Every row comes from one small tree of marks. The marks that hang from a mark follow it in brackets, in alphabetical order. Every link used is in the known rows. Which tree was each row made from?
Known rows
kiga(gulub pupo(fasilel(tivel)) vuva): [-1.745  3.287  0.756 -0.037 -3.871  2.288 -0.926 -1.668  1.088  1.080
  1.040  0.764 -6.009 -0.900 -2.321  1.053  0.741  0.545 -0.195 -0.920
 -3.530 -0.676 -2.939 -0.342]
gulub(kiga): [-1.841 -1.455 -1.008  2.638 -1.128  0.539 -1.376  0.617  1.953  0.027
 -0.315 -1.748  3.159  0.369 -2.787  2.144 -0.073  1.739 -1.177  0.253
 -4.011 -0.094 -2.496  0.761]
gulub(kiga(pupo(fasilel))): [-2.232  2.295 -0.391  1.531 -3.461  2.283 -0.523 -0.793  2.473  0.903
 -1.318  0.012 -2.851 -0.221 -3.403  1.108  0.641  1.628 -1.008 -1.131
 -4.785 -0.945 -2.188  0.134]
tivel(fasilel): [-4.134  0.967 -1.373  1.910  1.385 -0.343 -3.335  1.101  0.714 -0.384
  1.276 -1.876  3.758  0.209 -2.351  1.018 -1.369  3.263 -0.472 -0.836
 -3.965 -0.066 -2.054  1.026]
kiga(gulub pupo): [-1.075  0.255 -0.461  2.219 -1.155  1.910 -1.201  0.635  3.216  0.458
 -0.853 -0.817 -3.401 -0.094 -2.387  1.841  1.118  0.771 -0.890  0.049
 -3.770  0.404 -2.610  0.042]
rasafu(kobiz(megif vuva(kiga(pupo)))): [ 0.790 -0.635 -3.173  1.892  1.239 -2.141  2.553 -0.299  0.785 -0.067
 -0.949 -0.860 -0.471  0.651 -0.117  0.094 -0.477  2.165  0.833  0.998
  0.590 -0.809  2.812  0.237]
megif(kobiz(tivel vuva)): [ 0.403  0.277 -2.200  1.310  2.317 -1.610 -0.096 -1.146 -1.291 -1.622
 -0.532  0.356  6.084  0.700  0.798  1.112 -2.314  2.918  0.807  1.798
 -0.423 -0.577 -0.113  1.068]
gulub(kiga(pupo(fasilel(tivel)))): [-2.314  4.215  0.632  1.205 -3.565  1.892 -1.111 -0.949  0.490 -0.006
  0.028  0.374 -2.045 -0.150 -3.637  0.131 -0.402  1.872 -0.907 -0.939
 -5.864 -1.606 -1.888 -0.611]
raget(fasilel): [-3.827  1.004 -1.445  1.701  1.679 -0.899 -3.334  0.610  1.019 -1.007
  1.541 -2.049  3.869 -0.254 -2.607  1.981 -1.087  2.923 -0.198  0.240
 -5.248 -1.414 -1.257  2.093]
pupo(fasilel(tivel) kiga(gulub vuva)): [-1.852  1.102  0.088  0.898 -4.101 -0.007 -0.889 -0.629 -0.064  1.597
  0.965  0.070 -4.336  0.241 -3.201  2.274  0.690  0.695 -0.783 -0.456
 -3.574  1.053 -3.621  0.500]
gulub(kiga(vuva)): [-1.971 -2.607 -1.533  0.998 -2.658  0.342 -1.079 -0.204  2.768  0.416
 -0.221 -1.382  1.947  0.119 -2.473  2.565  1.128  0.607 -0.696 -0.542
 -2.308 -0.448 -3.637  1.151]
rasafu(kobiz(megif tivel vuva)): [ 1.461  0.113 -3.970  1.866  3.757 -1.173  1.442 -1.947 -1.331 -2.228
 -1.004 -0.430  5.654  0.270  0.660  0.537 -2.198  3.530  0.477  2.837
  0.521  0.520  2.436  0.722]
megif(kobiz(rasafu tivel(fasilel) vuva)): [-0.400  1.854 -4.277  0.651  2.290 -1.769 -1.071 -3.299 -1.036 -2.878
  0.020  1.459  6.733  0.633  2.638 -0.894 -2.025  4.738  0.231  2.329
 -1.404  0.938  1.793  0.136]
megif(kobiz(rasafu tivel vuva)): [ 1.666  0.137 -3.045  1.589  1.707 -1.926  0.129 -2.979 -0.621 -2.626
 -0.343  1.458  6.250  0.768  2.979  0.351 -1.802  3.698  0.583  3.030
 -0.477 -0.119  1.624  0.810]
rasafu(kobiz): [-1.134 -0.927 -1.172  2.747  1.816 -0.833 -0.943  0.415  1.082 -1.144
  1.185 -0.820  3.011  0.202 -1.994  1.944 -0.385  2.306  0.589  1.349
 -4.804 -0.421 -1.782  0.628]
vuva(kiga(gulub pupo(fasilel(tivel)))): [-1.563  2.798  1.821  1.839 -2.493  1.994 -0.242  1.398  0.711  1.034
  1.393 -0.621 -5.046  0.445 -2.724  0.335 -0.275  1.643 -0.760 -0.132
 -4.445 -0.599 -1.328 -0.926]
kiga(vuva): [-2.124 -1.815 -0.757  1.304 -0.726 -0.638 -1.774  0.272  1.768  0.212
  1.349 -1.491  2.287 -0.056 -1.762  2.723  0.113  1.307  0.335 -0.760
 -1.279 -1.162 -3.561  1.892]
megif(kobiz(rasafu vuva)): [ 0.957 -0.361 -3.054  1.931  0.717 -4.035  0.016 -3.560 -0.234 -0.905
  0.334  1.307  3.800 -0.131  2.699  0.899 -1.560  3.347  0.765  2.362
 -1.462 -0.185  1.071  1.388]
kobiz(megif vuva): [-0.272 -0.490 -2.875  2.162  1.415 -3.190  0.234 -1.715 -0.952  0.514
 -0.319 -1.659  3.565 -0.702  0.579  1.347 -2.706  3.051 -0.277  0.586
  0.951 -0.103  1.318  2.174]
vuva(kiga(gulub pupo(fasilel))): [-1.487  1.139  0.561  2.279 -2.554  2.320  0.422  1.918  2.904  1.767
  0.119 -0.875 -5.670  0.006 -2.434  1.192  0.628  1.302 -1.011 -0.416
 -3.678 -0.555 -1.970 -0.164]
megif(kobiz(rasafu)): [ 0.329 -0.446 -1.607  2.306  1.344 -2.611 -0.855 -2.389  0.645 -1.361
  0.740  1.272  4.187  0.802  1.492  0.838 -0.501  3.188  0.349  2.355
 -3.993 -0.011 -0.939  0.798]
kiga(gulub vuva): [-1.381 -2.633 -0.925  1.421 -1.331  0.777 -1.172  0.231  2.556  0.688
  0.677 -1.306 -0.915 -0.219 -1.592  3.266  1.018  0.601 -0.545  0.266
 -1.908  0.538 -3.786  1.125]
megif(kobiz(vuva)): [-0.423 -0.398 -2.180  1.629  1.307 -3.923 -0.117 -1.748 -1.021 -0.074
 -0.009 -0.085  3.596 -0.100  0.656  1.748 -2.118  2.543  1.102  0.838
 -1.423 -0.630 -0.684  1.592]
vuva(kiga(gulub pupo)): [-1.049 -1.450  0.280  2.448 -1.275  1.826 -0.021  3.068  3.583  0.962
 -0.074 -1.730 -3.500  1.072 -2.490  1.437  1.120  0.772 -0.831  0.179
 -2.523 -0.140 -1.747 -0.237]

Which tree is each row?
[ 0.870 -0.494 -2.961  2.178  0.561 -0.160 -0.684 -1.361  0.633 -2.234
  0.716 -0.563  5.284  0.053  1.626  0.767 -1.929  3.472 -0.332  2.245
  0.214 -0.512  1.668  1.175]
kobiz(rasafu tivel vuva)
[-2.484  2.999  0.820  2.654 -2.034 -1.268 -1.444  0.554 -1.301  0.787
  1.627 -0.486 -0.120  0.655 -3.721  1.299 -1.304  2.739 -0.452 -0.691
 -4.761 -0.209 -2.538  1.152]
pupo(fasilel(tivel) kiga)
[-2.325  1.345 -0.868  0.174 -4.858  2.004 -0.416 -1.686  3.346  1.599
 -1.273  0.341 -3.472 -0.520 -2.924  1.493  1.740  0.495 -0.347 -1.871
 -2.962 -1.566 -3.548  0.506]
gulub(kiga(pupo(fasilel) vuva))
[-0.304  1.629 -5.027  1.435  2.321 -0.975 -0.606 -3.263 -1.053 -2.469
 -0.579 -0.025  6.518  0.200  2.537 -1.135 -2.664  5.142 -0.962  2.152
  1.092  1.455  3.566  0.837]
kobiz(megif rasafu tivel(fasilel) vuva)
[-0.644  0.208 -4.186  1.268  4.139 -1.062  0.944  0.295 -1.316 -2.034
 -0.265 -1.360  5.686  1.156  0.206 -0.890 -2.510  4.405  0.110  1.914
  0.629  0.667  3.059 -0.224]
rasafu(kobiz(megif tivel(fasilel) vuva(kiga)))
[-2.440  3.191  0.421 -0.254 -5.082  2.183 -1.171 -2.240  1.149  0.589
 -0.010  0.662 -3.017 -0.296 -3.194  0.675  0.997  0.623 -0.260 -1.689
 -4.092 -1.654 -3.098 -0.328]
gulub(kiga(pupo(fasilel(tivel)) vuva))
[-0.797  1.855 -4.866  1.102  4.401 -0.789  0.183 -1.938 -1.553 -2.499
 -0.774 -0.420  5.958  0.561  0.295 -0.607 -2.272  4.601  0.191  2.059
 -0.430  1.129  2.507  0.120]
rasafu(kobiz(megif tivel(fasilel) vuva))
[ 0.827 -0.588 -3.884  2.052  2.781 -3.065  1.317 -2.441 -1.060 -0.548
 -0.450 -0.619  3.047 -0.356  0.587  1.132 -1.985  2.838  0.741  1.670
 -0.580  0.095  1.915  1.238]
rasafu(kobiz(megif vuva))
[ 1.017 -0.629 -3.836  2.473  1.130 -3.279  0.752 -3.559 -0.091 -0.437
  0.157 -0.163  3.566 -0.836  2.652  0.495 -2.158  3.692 -0.532  1.973
  0.954  0.490  3.089  1.898]
kobiz(megif rasafu vuva)
[ 1.803 -0.095 -3.962  2.229  1.806 -1.403  0.885 -3.050 -0.581 -2.196
 -0.550 -0.065  6.121 -0.114  2.676  0.002 -2.596  4.148 -0.701  2.780
  1.933  0.548  3.438  1.430]
kobiz(megif rasafu tivel vuva)
[-2.012 -1.004 -1.472  0.510 -3.766  1.670 -1.013 -0.521  4.001  0.369
 -1.353 -0.510 -1.564  0.192 -3.218  1.715  2.571 -0.110 -0.388 -1.592
 -2.285 -1.132 -3.399  0.522]
gulub(kiga(pupo vuva))
[-2.422  3.496  2.025  1.754 -1.994  0.720 -0.607  1.518 -0.049  0.489
  2.129 -0.551 -1.515  0.589 -2.810 -0.202 -1.313  2.667  0.071 -1.179
 -3.995 -2.561 -1.239 -0.009]
vuva(kiga(pupo(fasilel(tivel))))
[ 1.843 -1.198 -2.539  1.719 -1.245 -1.704  1.970 -1.835  2.408  0.181
 -0.930  1.299 -2.899  0.701  1.982  0.189  0.904  1.547  0.181  2.134
 -0.795  0.750  1.715 -0.559]
megif(kobiz(rasafu vuva(kiga(gulub pupo))))
[-1.419 -3.093 -1.547  1.916 -2.772 -0.291 -0.810  0.936  2.845  1.550
 -0.522 -1.164 -2.873  0.935 -3.221  3.200  2.405 -0.080 -0.757 -0.432
 -1.397  1.976 -4.399  1.177]
pupo(kiga(gulub vuva))
[-1.557  0.351 -0.509  2.952 -2.502  0.054 -0.383  0.875  1.398  2.120
 -0.525 -0.637 -3.880  0.479 -3.418  2.686  0.575  1.803 -1.465 -0.138
 -4.469  1.866 -2.962  0.956]
pupo(fasilel kiga(gulub))
[ 0.970 -2.063 -3.171  2.506  2.812 -3.420  2.385 -0.185 -0.570 -0.015
  0.303 -1.713  2.833  0.466  0.451  0.932 -1.846  2.985  0.656  1.733
  0.489 -0.326  2.549  1.021]
rasafu(kobiz(megif vuva(kiga)))
[ 0.756 -0.042 -2.461  2.511  4.257  0.290  0.408 -0.547 -0.394 -2.684
 -0.469 -0.244  5.827  1.036 -0.417  0.759 -1.051  3.463 -0.023  3.093
 -2.119  0.867  0.361  0.415]
rasafu(kobiz(megif tivel))
[ 1.338 -2.151 -3.124  2.677  0.807 -3.653  1.612 -1.404  0.179  0.044
  0.719 -1.374  3.375  0.202  2.689  0.229 -2.052  3.779 -0.367  1.685
  2.140 -0.013  3.782  1.652]
kobiz(megif rasafu vuva(kiga))
[-2.646  2.083 -0.369  0.566 -3.057  1.062 -1.128 -1.090  2.391  1.558
  0.450  0.341 -3.117 -0.901 -1.971  1.616  0.490  1.295  0.709 -2.223
 -2.124 -2.019 -3.348  1.309]
kiga(pupo(fasilel) vuva)
[-0.181  0.262 -3.277  1.152  2.107 -1.759 -0.056 -1.011 -0.661 -2.315
  0.300  0.595  6.366  1.809  2.343 -1.275 -1.845  4.702  0.198  2.068
 -0.208  0.343  2.316 -0.156]
megif(kobiz(rasafu tivel(fasilel) vuva(kiga)))
[-1.497  0.564 -2.732  0.733  2.636 -1.871 -0.496  0.915 -1.289 -1.405
  0.061 -0.679  6.557  1.812  0.327 -0.265 -2.358  3.945  0.507  0.850
 -0.224 -0.334  0.536  0.109]
megif(kobiz(tivel(fasilel) vuva(kiga)))
[-1.391 -1.080 -1.061  0.718 -2.468  1.727 -0.964  0.000  3.878  1.005
 -0.628 -0.497 -4.082 -0.158 -2.154  2.285  2.254 -0.221 -0.239 -0.626
 -1.703  0.065 -3.513  0.371]
kiga(gulub pupo vuva)
[-0.085 -0.005 -4.437  1.559  2.242 -1.406  0.577 -0.928 -0.682 -1.868
  0.161 -0.986  6.453  1.058  2.225 -1.549 -2.546  5.079 -1.001  1.986
  2.235  1.059  4.256  0.540]
kobiz(megif rasafu tivel(fasilel) vuva(kiga))
[ 1.119 -0.267 -2.420  2.777  2.385  0.177 -0.154 -1.804  0.320 -2.765
 -0.241  0.010  6.654  0.781  1.771 -0.015 -1.492  4.217 -1.029  3.192
 -0.720  1.041  1.391  1.022]
kobiz(megif rasafu tivel)
[-1.680  2.386 -0.132  2.087 -2.133  2.445 -0.465 -0.324  2.446  1.406
 -0.518  0.053 -5.299 -0.651 -2.348  1.659  0.395  1.462 -0.882 -0.212
 -4.823 -0.056 -2.166  0.054]
kiga(gulub pupo(fasilel))
[-1.730  4.377  1.000  1.481 -2.454  2.136 -1.188 -0.692  0.493  0.514
  0.827  0.288 -4.922 -0.564 -2.710  0.683 -0.650  1.497 -1.109 -0.079
 -5.483 -0.136 -1.914 -0.634]
kiga(gulub pupo(fasilel(tivel)))
[-1.899  1.479 -0.578  0.326 -3.723  2.307 -0.526 -1.227  3.164  1.959
 -0.240  0.471 -6.506 -0.886 -2.172  2.127  1.593  0.316 -0.251 -1.236
 -2.853 -0.311 -3.479  0.422]
kiga(gulub pupo(fasilel) vuva)
[ 1.054 -0.005 -1.708  2.151  2.132 -0.629 -0.765 -2.120  0.579 -3.180
  0.128  1.519  6.689  1.428  1.778  0.296 -0.937  3.483  0.128  3.324
 -3.177  0.136 -0.527  0.461]
megif(kobiz(rasafu tivel))
[ 0.951 -1.478 -2.229  2.224  2.132 -1.567  1.354  0.983 -1.147 -0.522
 -0.497 -2.298  5.940  0.950  0.627  0.476 -2.759  3.276 -0.385  1.309
  2.886 -0.194  2.343  1.400]
kobiz(megif tivel vuva(kiga))
